Every row comes from one small tree of marks. The marks that hang from a mark follow it in brackets, in the order of their numbers. Every link used is in the known rows. Which tree was each row made from?
In the rows, zero is written as 128.
Known rows
K374{K25 K949}: [125 157 112 108 155  96  91 166 116  97  83 160 117 151 125 145 140]
K611{K251{K944{K395{K25}}}}: [120 143 111 135 223  99 112 161 150 109  92 152 117 157 164 157 169]
K374{K25{K944{K395}} K949}: [122 155 140  84 182  97  98 154 132  83  80 124  96 160 126 146 160]
K25{K251 K944{K611}}: [120 159 130  96 149  95  99 155  84 109 103 190  83 128 154 159 157]
K611{K251 K395{K25{K944}}}: [130 162  98 112 219 103 104 156 143 102  98 131 108 124 163 157 112]
K251{K395 K944{K611}}: [117 149 133 131 175  96 111 130  93 126  96 206 109 141 155 141 182]
K374{K25{K611{K251}} K949}: [141 171 101 109 172  97  90 127 114  96  84 198 114 142 129 157 119]
K251{K395{K25{K944}}}: [111 139 120 116 168  98 102 144 131 113  93 125  97 167 150 147 142]
K374{K25{K611{K395} K944} K949}: [140 169 124  82 187 100  85 122 107  87  82 164  95 119 121 154 124]
K374{K25{K251{K395} K611 K944} K949}: [129 159 131  86 163  96  80 107  82 101  78 193  80 139 121 150 135]
K944{K395{K25{K251 K611}}}: [123 133 102 125 168  98 120 148 100 103  98 156 101 170 144 164 170]
K611{K251 K395{K25}}: [132 159  79 136 213 103 114 167 127 107  99 140 126 134 164 154 117]
K25{K944}: [119 149 135  88 157  99  93 155 134 101  97 137 105 130 149 155 139]
K374{K949}: [118 153 125 110 153  99 102 153 112 103  86 148 125 137 136 150 155]
K611{K251}: [127 157 105 114 175 100 103 153 131 107 101 155 127 131 160 156 122]
K395{K25}: [116 137  98 132 153  97 107 179 126 109  98 139 116 164 148 155 144]
K374{K25{K251}}: [126 147 100 104 157  95  86 183 104 106  98 172 103 142 139 151 130]
K611{K251{K395 K944}}: [122 152 124 124 209 101  95 126 130 122  92 183 122 126 164 146 142]
K395{K25{K251}}: [116 136  92 128 156  97 102 188 105 115  99 153 107 151 151 158 147]
K395{K25{K611{K251}}}: [132 151  87 131 168  98 106 142 122 108 100 176 116 155 152 166 123]

Which tree is each row?
[128 171 124 100 173  96 105 141 117 104 104 184  98 132 163 158 138] : K25{K944{K611{K251}}}
[113 129 120 133 196  99 113 170 142 109  91 138 114 164 152 154 191] : K251{K944{K395{K25}}}
[133 183 118  98 179  93  95 147 110  95  87 202  92 140 140 150 134] : K374{K25{K944{K611{K251}}} K949}
[119 147 138 123 185  96 122 149 109 109  97 178 109 148 154 150 205] : K251{K944{K395 K611}}
[126 156  89 143 180  98 128 173  95 110 104 166 111 148 155 150 157] : K944{K611{K395{K25}}}
[117 151 116 121 151  93 111 167 114 107 100 169  90 164 152 157 161] : K395{K25{K944{K611}}}
[120 154 145  99 169  96 123 143 112  96 102 150  91 156 153 152 182] : K25{K944{K395 K611}}
[139 160  98 118 181  98  97 113 115 108  95 194 111 157 142 148 106] : K374{K25{K611{K251{K395}}}}
[137 154 104 104 177 103 104 133  78 105 101 172 111 105 146 161 132] : K25{K251 K611{K395}}
[133 157 108 100 148  95  85 143  80  99  84 201  99 137 119 158 141] : K374{K25{K251 K611} K949}
[139 162 116 102 204 100  80 133  81 103  78 216 104  98 125 156 150] : K374{K25{K251{K944} K611{K395}} K949}
[128 161 123 122 198 100 112 150  96 114 100 194 115 108 156 149 171] : K251{K944{K611{K395}}}
[120 151 126 118 167  95  99 159  82 121  99 222 101 116 156 156 184] : K25{K251{K944{K611}}}
[121 140 120 113 159  98 101 113 116 109  92 153  90 165 144 155 140] : K251{K395{K25{K611 K944}}}
[142 164 113 113 222 105  97 114 120 109  95 195 123  90 157 162 133] : K25{K611{K251{K944} K395}}
[117 155 133 104 159  96 105 130  75 116 100 189  82 137 155 146 161] : K25{K251{K395} K944{K611}}
